Known rows, with every step that occurs:
dofer-podas-kanag: [ -4  16   7   6  10  23   7  20  -7  -3  -3  10  21  20  -5   0  19   5
  39 -23 -27 -12 -15 -19   1  19  16  -8  -8  -9  -3  -7 -16   8 -32  -7
  23  -3   1  -3 -19  14 -17   9  11]
kanag-podas: [ -8  10   0   8   9   8 -20   6   5  21 -20  19  23  11  -5  -6  -1  11
 -13  -2 -10  -5 -15  -5   2 -17  15   3  10  -4 -13   1 -12  11 -13  -6
  18   1 -10  -3 -13   1 -16   3  -2]
tisod-podas-gada: [  1  30  10  -4   1  10   4  17  12  11  -3  10  22  12 -18  11   2  -2
   0  -2   9   8   4 -10 -31  25  13  31  13 -18   2  -1   4  13 -13  -7
  13  10   7   4 -11  13 -10  -8  28]
dofer-podas: [ -9   9  -2   4   6  20  -4   8   2   7 -18  14  18  11  -8   8  13  10
  17 -19 -19  -6 -11 -17   2   3  12  -3   0  -2   9 -12 -10  11 -30 -15
  12  10   0   3 -12   6  -9  12   1]
vaputuz-rati-tuzad-podas: [-12   6  10  20 -10   4 -10   1  -5  17   4  -7  23  17  -7  22  -1   6
   8 -15  -2  13   5 -12  19  34  15  -2 -11  12 -19 -25 -17  -3 -11  -2
  42  -6 -12   1   1   2 -50   1   6]
dofer-podas-vaputuz-rati: [-39   2  -2   6 -12  19   8  13 -11  16  -9   7  19  38  -3  23   1  27
  29  -6   0  10   7 -29  -4   8  22 -10 -20  -4   3 -19 -14  -2 -43   2
  36   5   4   7  -8  12 -25  19  18]
gubi-podas-vaputuz: [-25   7   8  10  -5  15  -1  32 -13  11 -14  21  20  19  -5   2 -25  15
   2   6  -1  -1   6 -17  -1  -3  13  -4   6   5   4 -16 -25   3 -22  -3
  26  13 -13 -16 -14  10 -30   9  21]
gubi-podas-gada: [  0  25  18   6   0  13   0  27   4   9 -21   5  21  13 -21   1 -19  -2
   5  -2  -2  22  -7  -5 -19  12   6  28   8  -3   2 -13 -13   7   1 -20
  16  21  -5 -11 -14  12 -23 -10  15]
zafof-rati: [ -4  11   1  -4   1   6 -13   1  -3  12  -3   2   7  10   6   0   5  -3
   9  -1   1  21  -8 -15 -17  10  -4 -16   0  -7   7 -11 -12   4 -13 -11
   7   5  -1  14 -11  12   4  23  -8]
vaputuz-podas-gada: [ -2  39   4   7  -2   3  -6  14  17  16  -6  -1  17  23 -17  11  -8  -1
   9  -6   0  18  -5  -4 -19  25  14  29   3  -6  -7   2   4   2  -5  -2
  16   3   8  10  -4   7 -30 -14  25]
podas-vaputuz-rati: [-34   8  -1  15 -12  -4   0  12 -13  19  -4   0  10  31   8  21 -16  28
   9   6   7  11  14 -20  -4   4  19 -14 -14  -2  -2  -5 -13  -7 -23  12
  31   0   2  -1  -6  14 -26  13  20]
zafof-rati-vaputuz-podas-tisod: [-54  23 -14 -15   2  14 -18 -14   2  14  -3   2  23  26   0 -25  10   7
  13  10   9  14  -1 -22 -29  25  13 -15 -19   7 -26 -18 -11 -11 -32   1
  32   5   3  17 -11   5 -19  25  27]
tuzad-rati: [ -5  10  -3  34   2  -1  -8   6   0  20 -11  -2  11 -10  -6  -2  -7   1
   7  -8 -17   2  -8 -10   5   3  12 -12  -7  -3  -1 -10 -21   7  -2  -9
  24  -7 -16  -7 -13   9 -10  -4  -4]
podas-kanag: [  2  20  11   8   7   1  -3  21  -7   0   2   1  11  11   8   0   1   7
  17 -10 -14 -10  -7 -13   1  14  15 -10  -3  -8  -9   6 -18   5 -13   0
  15 -11   0  -7 -17  17 -17   0   9]
kadubip-podas-kanag: [  0  20   5  12   9   7  -4  37   5   7 -13   7  17   8  10   7  14  -1
  19  -9 -20  -6  -8 -16  -1   4  13  20 -11  -7 -23   4 -14   8 -20  -8
  22  -8  -5  10 -12   7 -22 -14  27]
tisod-podas-tuzad-rati-vaputuz: [-14   8  -3  33  -3  13   1   2  -1  16  27   3  36 -18 -16  23  10   1
  11  -8   0 -14  37  -8  22  20  25  -2  -1  -2 -20 -28 -18   4 -17 -15
  47  -7 -15   1  -4   4 -15  -6  26]
tuzad-rati-vaputuz-podas: [-31  17 -18  31  -2   2  -7 -12   9  23  -3   4  25  -3 -22   8   3  -3
  21  -7   0  -2   5  -8   9  13  24  -5 -15   8 -27 -18 -17  -5  -9   6
  44  -8 -13   6  -4   5 -28  -3  22]
gubi-podas-kadubip: [ 16  -1  11  15   1  24  -3  18   2  13  -9  10  13  13  -7  20 -16  10
  -1  -1 -12   1   2  -7   6  17  16   2   4  16  10  -1 -27   5  -8 -12
  12   2 -16   4 -17   6 -23   4  19]
tuzad-podas-kanag: [ -6  13  15  16   8  10  -8  30  -9   2 -12  11  17  18  -7 -20   2  -6
  20 -10  -8  -7 -17  -9   4  28  15  -3  -3  -2 -16 -16 -25   4 -15   2
  28 -14  -7  -7 -17  14 -34  -7   1]
zafof-rati-tuzad-podas-vaputuz: [-33   1   1  12  -8  13 -21  16 -18  16   5   6  20  35  -4  12  -6  18
  -7   8  -1  24   3 -13   7  36   6 -16  -6   8 -13 -32 -31  -1 -35  -7
  42   2 -12   7  -9   4 -35  27  15]
zafof-rati-vaputuz: [-30   9 -14  -6   1   2 -16  -9  -5  10   4   6  14  15   0  -5  14   2
   6   8   6  16   3  -9  -8   4  -1 -17  -1  -3 -14 -13 -22  -4 -19  -9
  13   4  -3  16  -8  17  -2  26   1]
kanag-podas-vaputuz-rati-zafof: [-29  18   3  26 -16   5  -4  12 -14  36   2  12  30  43   3  22  -9  37
 -15  11  24  15 -11 -13 -16 -23  39  -8 -12 -11 -27 -12  -5 -18 -23  13
  52  -5   2  -8  -5  10 -40  18  30]
tisod-podas-kadubip: [ 17   8   0   4   2  22   5   5  14  16   2  15  13  14  -4  30   6  10
  -3  -3   4 -19   9 -11 -12  25  23  12   8   1  10  13 -17  15 -15   0
  14  -3  -8  23 -15   7 -11   5  31]
kadubip-podas-vaputuz: [-28  10  -7  15   1   9 -12  39   1  18 -25  17  16  21   8  24  -6  19
 -10   8  -4   4   3 -21  -4 -17  15  20  -2  -5 -17  -2 -17   5 -23   0
  25   9  -4  11  -7   4 -27  -2  32]
vaputuz-podas: [ -1  25  -1   8   1   5 -10  -2  14  18 -12   3  14   9  -4  10   0   2
  12 -12   3   1  -5  -8  -6  12  19   6   0   2  -5   5  -2   3 -11   4
  20  -4  -2   9  -2   6 -27   1   9]
suvu-podas-kadubip: [ 10   2   5   7   4  17   3  22   9  14 -16  14   2  12  -7  35   7  20
 -14  -2  -7  -6  19   4 -11  15  12  13  10   4  11  -3 -30   9  -8  -3
  12   4 -19  19 -21   8 -16   1  25]
gada-podas-vaputuz: [-33  20  -1   9  -6   9  -1  50  -9  10 -21  22   9   8  12  15  -9  19
   7   2   4  -8  22 -13  -3   1  12   7   5  -1 -10 -10 -21   2 -10   6
  19   9  -3 -12 -19   7 -13  20  27]
podas-vaputuz: [-26  13  -7  13   0   4 -13  23 -12  13  -9   8   8  21   6  11 -15  26
  -7   7   0  -7   4 -14   2  -5  15 -10   7  -4  -1   0 -16   4 -19   3
  14   3   1  -7 -11  13 -21  14  14]
tisod-podas: [  3  16   2  -4   3  12   4   3  10  10 -11  13  17  -3  -4  12   8  -5
   5  -6   9 -14   3 -17 -15   8  14   8  11  -6   9   1  -6  16 -17  -1
  16   6  -5   6 -11   9  -4   3  19]
gubi-podas-tuzad-rati-poso: [ -5  11  28  39  -5  10  -2  18  -6  22  10 -16  29 -15 -17  -5 -24   5
  27  -6 -16  18   0  -4  15  10   7  -8  -8   7   5 -41 -17   6   1 -28
  47  -9 -22 -28  -8   1 -22  -4  21]
tuzad-podas: [-10   7   2  13   4   8 -14  11  -4  12 -22  14  11  14  -9 -14  -6  -4
  -1  -5  -1   2 -15  -9   3  14  11   4   4   4  -3 -19 -20   8  -9  -4
  23  -1  -7  -2 -11  11 -30  -3 -10]

Rows:
[  5  22  13   2   5  14  11  20   6   3   4   9  24   5  -1   3  12  -4
  27 -11   0 -23  -1 -19 -13  25  21   2   7 -12  -2   1  -9  13 -26   7
  26 -10  -3  -1 -16  11 -11  -2  26] => tisod-podas-kanag
[ 16  24  14  41  -7  14   8  12  -6  25  20  -3  29  -7  -8  31   5   2
  -2 -13  11   1   9  -7  -1  11  31  -6   1 -14  -8 -25  -2   2 -11 -15
  51  -8 -11  -8  -2   7 -15   2  31] => tisod-podas-tuzad-rati-zafof
[ -4  26   2   6   6   2  -8  36  12  14 -26   9  18  14  -5  17   2   2
 -10   1 -10  25  -5  -5 -22   2   4  47   2 -10 -19   1  -5   6  -2 -17
  17  17   6  14  -5   8 -22 -20  26] => kadubip-podas-gada
[-29  10   3  21 -15  -2  -4   5 -11  19  15 -12  20  24  12  47 -13  39
   1  -3  -1   7  22 -16  20  18  21 -13  -9   6 -14  -8 -17  -7 -19   9
  36  -4  -6  -2  -6   7 -44  15  30] => podas-vaputuz-rati-tuzad
[  8  11   1  12   0  18  -5  35   6  12 -13  13   3   3   9  25   3  12
   3  -8  -6 -10  15  -3   7  18  13  14   7   2  -3   1 -27   4   2  -2
   3   1 -11  11 -22   8 -10  12  26] => gada-podas-kadubip
[  4  17   7  43  -4   8 -12   9   7  25  10 -10  21  -2 -13  25  -9   0
  22 -15 -10   5  13  -3  20  29  24  -5 -11   4 -13 -23  -8  -2  -6 -13
  41 -16 -13   0   1  -3 -28 -11  15] => vaputuz-podas-tuzad-rati
[  3   9  23  17  -3  18  -8  25  -6   8   0   3  20  -2  -3  12 -21   4
   9  -9 -10  -2  14  -5  17  12   9  -2  13   9   2 -23 -15   4 -10 -26
  25   7 -18 -16  -6   2 -24  -1   5] => gubi-podas-tuzad
[  1  13   5  17   4  10 -19  32   3  16  -9   4  16   2  11  27  -1   4
  -5  -7 -17   3  11  -6  18  -3  10  22   3   3 -15  -5  -9   4 -12 -22
  28   5  -6  13   4   0 -24 -11  16] => kadubip-podas-tuzad
[ -4  10  16   9   0  13 -13  17 -12   2  15  -1  26  26  -2  -1  13  -4
  24 -11 -19  14 -11 -10   7  57   6 -20 -11   3 -20 -31 -29   0 -28 -13
  35 -15 -13   7 -13   8 -32  15   7] => zafof-rati-tuzad-podas-kanag
[-25  36  -7   6  -1   1 -11   2  14  12   1   1  27  22 -25  10   5   9
   4   0   7  13   6   1 -11  18  18  31   0  -2 -30  -3  -4  -5  -8   0
  22   6  10   8  -3  13 -38  -9  32] => rati-vaputuz-podas-gada
[-22   6 -11  39   4   8 -15  21  -3  19   4   3  27 -12  -7  26   2   2
   3  -5 -16   5  25  -6  30   1  18  15 -14   5 -37 -24 -25  -7 -16 -25
  48   0 -17  10   4   1 -27 -19  26] => kadubip-podas-tuzad-rati-vaputuz
[-21  24   5  24 -20   0   4  11 -20  24   6  -4  16  38   9  33  -9  30
  -9   4  28  16   0 -18 -15 -13  30 -13 -14  -8 -12 -12  -5 -18 -16  10
  39  -4   7 -12  -2  20 -39  21  34] => podas-vaputuz-rati-zafof
[  5  -1  -8   9   6  30   0  11   3   8  -8  11   9  25  -6  24  12  21
   5 -15 -24  -4  -7 -10   8  18  21   0  -2   3  11   3 -19  11 -29 -11
  11   2  -5  21 -15   5 -18  15  15] => dofer-podas-kadubip
[-26  23 -15   9   0   4 -15 -11  10  11  -5   6  23   9 -11   6   7   3
   9  -7   7  -7   6  -5   6   6  19   6  -1   8 -24  -2  -8  -7 -13   9
  23   1  -2   9   0   6 -32   5  20] => rati-vaputuz-podas
[ 11  28  16  47 -11  11   0  40 -12  23  10  -1  20 -17   8  24   1   5
   5 -19   6   5  23   3  13   5  19  -2  -3  -8 -20 -36 -12  -8   3 -16
  42  -7 -16 -23  -9   6 -17  11  24] => gada-podas-tuzad-rati-zafof
[  4  25   2  43  -7   3  -1   6 -12  23   1  -4  17  -3  -3   7  -1   5
  -9 -11   3  10 -18  -9  -8 -13  22 -16  -8 -11 -10 -16 -11  -4  -1 -11
  34  -7 -15 -16  -7  16 -18   6  11] => tuzad-rati-zafof
[  4  -3   5  31 -10  14  -9   1  -1  23  12  -6  19  32  -8  42   1  23
   0 -11 -10   9   9  -7  23  50  25   0 -15  21 -13 -16 -30  -3 -11  -1
  37 -14 -17  18  -5  -1 -55   2  20] => vaputuz-rati-tuzad-podas-kadubip
[ -2  23  16   3   4   5   3  34   9  11 -24  14  11  11 -21  12   4   7
 -13  -1  -3  15  14   2 -35  14   1  39  16 -15   3 -11 -14  12  -4 -11
  14  21  -3   3 -17  18 -19 -14  23] => suvu-podas-gada
[-45  11  13  17 -14   0  -2  15 -13  26  -4  -4  22  46 -10 -13 -22  30
  19  12  12  28 -10 -20 -10  15  18  -2 -26   3  -6 -28 -15  -4 -17  13
  48  -6   4 -10  -7  14 -38   9  31] => tuzad-podas-vaputuz-rati-poso
[-31  27   5  -2   7  17  -9  34  -5   5 -31   9   9 -10  18 -30  -3  15
   9  -4  -3  -9   3 -22 -14   9   8   7   2   1 -10  -9 -15   3  -9  -4
  14  12  -4 -14 -27   2 -12  13  18] => gada-podas-tisod
[-52  24 -18  26   3  10 -14  -9   3  18  -5  -1  28   2 -14 -30   1  10
  12  -2  -6  -2   2 -17  -5  15  30 -10 -24  11 -29 -21 -21  -6 -19   5
  47  -2 -11   0 -14   2 -37  -2  25] => tuzad-rati-vaputuz-podas-tisod
[ -9  14 -17  14   1  12 -11  -8  14  15   8   5  18  23 -12  25   9  14
  -1  -3   1  -7  12   0   9  24  28   6  -5  16 -21   7 -24  -8  -8  10
  16  -7  -5  26  -6   3 -40   4  35] => rati-vaputuz-podas-kadubip
[-35   1  -1  16 -11   3  -4  18 -14  23 -13   8  15  44  -8   6 -19  15
   7   9  16  20   3 -20   1  18  22  -6 -20   2 -12 -27 -23  -8 -24  10
  42   0   1  -2  -6  13 -43   4   8] => tuzad-podas-vaputuz-rati
[ -9  23   1   3   4  19   0  20   1   6 -13   8  20  27 -20   9   7   9
  14 -11 -15  16 -14  -9 -15  15  10  24   1 -11   3 -11  -2  12 -20 -20
  12  14  11   1 -11  11 -15  -1   9] => dofer-podas-gada
[-21  26   1  11   5   5  -2   4   6   2  11   6  27  18  -8   1  15   3
  27  -9  -2 -12   4  -9   5  21  23   0  -8   3 -35   1 -17  -7 -17  15
  30 -16   1   3  -5  13 -39   0  31] => rati-vaputuz-podas-kanag
[  6  13  25  15   2  15   7  31  -6   1  -5  10  26   7  -5  -6  -8  -4
  32  -9 -15  -7  -8 -14   2  16  11  -5  -5   2  -3 -13 -24   6 -13  -6
  23  -3 -14 -18 -18  13 -26  -3  17] => gubi-podas-kanag
[-11  19  14  20 -11  -2  -6  14  -1  20   3 -10  26  34 -19  27  -5  12
   3 -10  -1  32   6  -5   2  51  12  22 -13   1 -21 -25 -12  -4  -5  -7
  41   3  -2   2   0   5 -56 -11  15] => vaputuz-rati-tuzad-podas-gada
[-34  16   8  16 -20   2   4  33 -11  17   9  -2  21  13  17  44  -3  33
  16 -11   8   6  39 -14  15  23  14   3 -10   4 -21 -20 -17  -8 -18   9
  37  -1  -7 -10 -11   0 -35  21  44] => gada-podas-vaputuz-rati-tuzad
[ -1  30   9   8   3   6  -3  15   7   9   2  -2  18  18  -3   4   1  -2
  32 -14  -9  -8  -7 -13  -3  25  22  -1  -8  -2 -17   0  -8   4 -14  12
  24 -16  -2   4 -10   8 -33  -5  24] => vaputuz-podas-kanag
[-29   2  -6  43   3   8 -23   7  -7  22  11  10  39  -6 -17  12   0  17
  -7   0 -20  -3  14   4  36  -3  20  -9  -3   2 -38 -25 -26  -2  -8 -20
  49 -12 -22  -6  -9  -3 -23  -8   4] => kanag-podas-tuzad-rati-vaputuz
[-12  24  21  35  -6   5  -1  33  -3  20   5 -16  20 -23  -1  -1  -5   8
  33 -12 -15   7  19   1  17  20   4   4  -7  -3  -8 -33 -12   4   8 -20
  40  -6 -13 -23 -14  -2  -5   3  30] => gada-podas-tuzad-rati-poso
[ -6   3   6  47   1  11 -18  16  -5  29   5   5  29  -6 -12   9 -14  15
  -6  -4 -20  -2   1   3  27   2  20 -10  -1  -2 -20 -20 -18   5 -11 -24
  44 -12 -22  -7 -12  -4 -18 -10  -4] => kanag-podas-tuzad-rati
[  3  25  10  19 -13  -2   4  -2  -7  20   4  -9  14  20  12  21   5  13
  -1  -9  22  16  -7 -13 -21 -11  23 -12 -10  -8  -7  -4   2 -10  -4   4
  32  -2   4  -7   0  16 -26  13  14] => vaputuz-rati-zafof
[ -3  14   7  13  -9  -5  -6  -7  -1  17  11 -16  18   6   9  39   1  19
   9 -17  -7   4  14 -12  19  21  13  -6  -7   8  -8  -5 -12  -3 -11   0
  28  -4 -11   1  -2   6 -31   9  11] => vaputuz-rati-tuzad
[  3  27   9  16  -2   8 -12  10   7  16   7  -4  17   9   1  28  -6   9
   7 -11  -3  -2  13  -1  15  20  18   2   3   9 -12  -7   0   0  -9  -5
  28  -7  -4   5   2   1 -33  -2  17] => vaputuz-podas-tuzad
[-30  11   1   4 -15   7  13   8  -2  24   4  10  21  27  -1  28  -5  17
  15   2  27  -1  21 -29 -18  13  26   1 -14 -10   2 -10  -6   0 -33  15
  40   2   4   7  -8  10 -19   9  42] => tisod-podas-vaputuz-rati
[-17  24  14   9  -8 -12   0  -8   1  24   5 -21  15  12   1  -7  -5  16
  25  -2   5  21 -10 -14 -15   2   9  -5 -17  -2   4  -8  -1  -1   2   4
  25  -4   6  -5  -4  13 -18   8  16] => vaputuz-rati-poso
